Each row was made from one walk, in order. Every step used is in the known rows, and no mark comes twice. Write each row's walk.
Known rows:
r z t: [ -1   6   7   2  -4  43  -2 -33  -8  19 -14 -52 -14  22  -7  -6 -19  49
  -8 -14  28  46   0   3  15]
z r: [  3  38  30 -18   0  35   6 -33 -11  -4  10 -14   4   1  -8   7 -21  -2
  -9  -9  31  47  -6  24  21]
q n: [  1   5  16  -4   3  28  14 -20  -6 -25   5  27  11  -9 -10 -28 -18   4
   9 -20   3  10  -4   9  23]
r z: [-16  -6  -6  21  -6  41   4 -15  -8   8   1 -19  -8   7  -6 -15 -18  29
  -1  -9  22  42  -1  -1  14]
q n r m t: [ 38 -54  64   4  -2  -3  25   1  -7 -16   7  48  24 -52  -5 -28 -10   4
  16  18  -3 -55 -48 -16  12]
m r: [  1  23   1 -13   2  21  19  -2  -2  -8   4  17  25   5  -4 -29 -10  29
   1 -27  26  13 -28  39  23]
u r z t m: [-31  -5   6 -53   0  15 -19 -13 -10  46  -4 -65  -3 -16  -6   0  -5  45
 -11 -22  26  23  29  -2  10]
a q n r z: [ -5 -27   1  31  -9  44  -3  -7  -6   1  33  33   4  -5 -11 -20 -14 -17
  -7  11  -3   3 -34 -46   8]
a q n: [ -8  22   4  16   8  40   5  -2  -4 -11  11  56  14   2 -19 -30 -13 -10
  -1 -15 -10  17 -21  -7  16]
u r: [ -9  26  12 -43   9  22  -3 -14 -13  13  16  -2  17 -24  -7 -20 -11   8
 -10   4  11  17  20  21  10]
a q n r m: [ 23 -26  18  26   7  27  16  -3  -6  -1  14  65  28 -30 -27 -29 -14 -19
  -8  13 -17 -35 -35 -42   3]
q n r m: [ 34 -40  33   5   4  16  26 -24  -6 -21   9  35  22 -39 -17 -26 -20  -8
   1   9  -1 -40 -17 -23  14]
t m r n: [-27 -17  -1   5  -2  21   9  30   7  -9  -6  14  31  -6  -9 -24  -4  40
  24 -58  25  -8 -34  21  24]
n r z t: [ 18 -13  27   6  -8  35  -5 -48  -7  14   7 -56   3   8  -5  -4 -21  28
  -8   7  31  11 -12 -16  13]
t z r: [  5  31   2  -7  -5  29  -5 -68 -14 -16 -24 -30 -12  13  -9  10 -16 -16
  -1  -1  29  40   7  23  27]
a q v: [  8  33  26   8   3  36  -1  -6  -7   9  -7  37  14  15 -18 -19  -8  -4
   1  -1   0   3 -13   9  22]
n q v: [ 37  -4  29  -8   0 -10   5   0 -11 -21 -23   9  10  -1  -8 -19 -14  14
   9  10   5 -33  -1  30  35]
t z: [  3  13  -9  22   3  28   1 -64 -12 -25 -30 -18   0  13 -11 -16 -11  -2
  13  -4  18  14  15  22  26]
q n r: [ 18 -17  34   1   1  21  10 -44  -6 -29  20  22  26 -25  -7 -27 -19 -16
   8   2   8 -19 -16  -7  21]
r m: [ 20  -1  16   9  10  25  23  -8  -9   2 -12  12  15 -15 -23 -24 -18  24
  -3 -10   6  -1  -2   7   7]
u r n q v: [ 14 -21  29 -40 -10   0 -16  51  -9   1  -8   7  11 -19   4 -23  -8   4
   5  25  -1 -44  -3  19  25]
t m r z: [-35 -18 -19  -3  -5   9  10   9  -1  11   2  -9   9  -3  -4 -15  -3  50
   7 -50  33  20 -16  14  19]
a q n r u: [  2 -16  10   7 -12  47  -1   0  -7 -11  28  74   9  -8 -25  -8 -18 -18
   9  23 -15 -27 -44 -27  15]
m q n: [  0  26   9   7   1  18  20  -9  -4 -18  12  15  11  -8   8 -37 -11  21
  19   2  16   3  -9  13  24]
u r m: [  5   7  18 -42  11  12  13   5 -14  24  -1   7  13 -41 -17 -25 -12  16
 -16  10   3  -1  16   4   0]
u r m t z: [  6 -16  22 -29   0  -3   1  -7 -19  16 -32   5  -1 -33  -4 -24   4   7
   5  28   3 -24  -1  14   4]
u r z t m q: [-32  21  -4 -41  -1  13 -15   3  -9  52  10 -76  -3 -15  10  -8   4  61
   0  -2  39  18  22  -2   9]

Which walk is each row?
[-17 -38   5  19 -11   7   5 -11  -2  -1  28 -16  12 -34   9 -19  -4  21
  23   1  28 -18  -9 -32  18]
t m q n r z
[  3  28  13 -32   7  11  18  25 -13  30  12  -3  16 -38   1 -33  -5  29
  -6  31  15 -10  11   9  -1]
u r m q
[  2 -11  26  10   0  -7  13 -27  -2 -21  28   2  34 -41   3 -24  -4  12
  30  -4  24 -37  -4 -11  25]
t m q n r
[ -5   4  18 -20 -26  25 -12 -24 -19  -8 -26   7 -28  10  -4  29  -9   7
  23  25  25  14 -36  31  23]
m t z r u
[-11  28  14  17   9  10  11 -13  -4  -5   7 -20  23 -16  -2 -22  -3  43
  28 -19  33  -2   9  17  23]
t m q
[ -7  14  33   2 -10  53  -2  -1  -4  -6   6 -12   3   5  -9   3 -22   5
   0 -14  30  36 -26  14  19]
z r n
[ -2  16  25 -12  15  15  -2 -46  -5   1 -17 -45  19  -3 -19  -3 -12  45
  11 -47  24   5  12  17  24]
z t m
[ 20  15  32 -14   3  27  20  -9 -11   9  -9  -4   2 -18 -21   4 -22  11
 -17  -2  21  29  -8   8   9]
z r m
[-12   8  -2 -50  -4  17   5   8  -2  11 -18  -3   8  12 -16   7  -8  70
  15 -43  27  -8 -28  36  26]
z t m r u
[ -4  12  -9 -24  -8  34   8  -5  -1  23 -14 -34  -1  30   0 -17 -11  54
 -11 -25  36  38 -29  21  17]
m r z t
[ -5  25  21 -13   5   4   7 -12  -1  -4  -6 -26  13 -12   2 -15  -5  47
  26 -30  26  -2   4   9  29]
z t m q n
[ 12 -32  15 -12 -13  31   6 -20  -7 -21  19  47   5 -16 -12  -5 -24  -2
  18  19   1 -30 -26 -10  21]
q n r u
[-19  10  10   2   5   4  16  -3  -2 -18   8   5  22 -27   2 -27  -4  32
  34 -26  20  -8   6   6  26]
t m q n
[ -6 -24  11  -6 -12   8   6   3  -4 -17  25  27  16 -34  -3  -4  -8  25
  40  13  18 -48 -19 -13  24]
t m q n r u
[  4 -44  11  13 -13  28   4 -28  -6 -12  22   6   3 -19   0 -18 -19  -2
   4  10  12  -1 -16 -29  16]
q n r z
[  0 -49  23  -7  -6  13  -6 -36  -3   1   2 -39   7 -20  -7  -3 -13  23
   8 -25  20 -14  -3 -33  21]
q n r z t m
[  5  19  30  -4 -11  13  -6 -49 -16 -15 -25 -19 -10   4   1   8  -5  -7
  13   7  29  25 -23  33  25]
m t z r
[ -9   2   0   6  -8  40  12  26   5  -8   1  22  25   9  -3 -31 -11  28
  11 -30  22   5 -46  29  21]
m r n
[ 13 -10  19   5 -15  28   3 -21  -4   7  20 -40   1   2  15 -18 -13  30
   6  23  32  -1 -21 -23  17]
m q n r z t
[ -6  25  17 -34 -14  48   0  -8 -14   2   8  11 -14   7 -17  25 -26  17
   0   5  27  37 -20  23  20]
z r u
[ 18   4  11   6   2  15  34  24  -4  -5  -3  25  12 -26  -2 -37 -11  30
  10   6   6 -10 -11  -3  11]
r m q n
[ -2  22  10 -34  12   3  10 -19   1   4 -16 -26  27   4 -11 -12  -4  59
   6 -59  33   5 -15  35  28]
z t m r
[ 27 -21  15   1 -23  11 -19  -6 -10 -29 -48 -20 -17  19  -1  11 -13 -15
  13  18  18 -16 -10  23  42]
t z r n q v
[-10  13 -13 -27 -12  33  15  21  -5  -2   2  44   7  11 -12  -9 -14  45
  11 -11  20   5 -42  37  21]
m r u
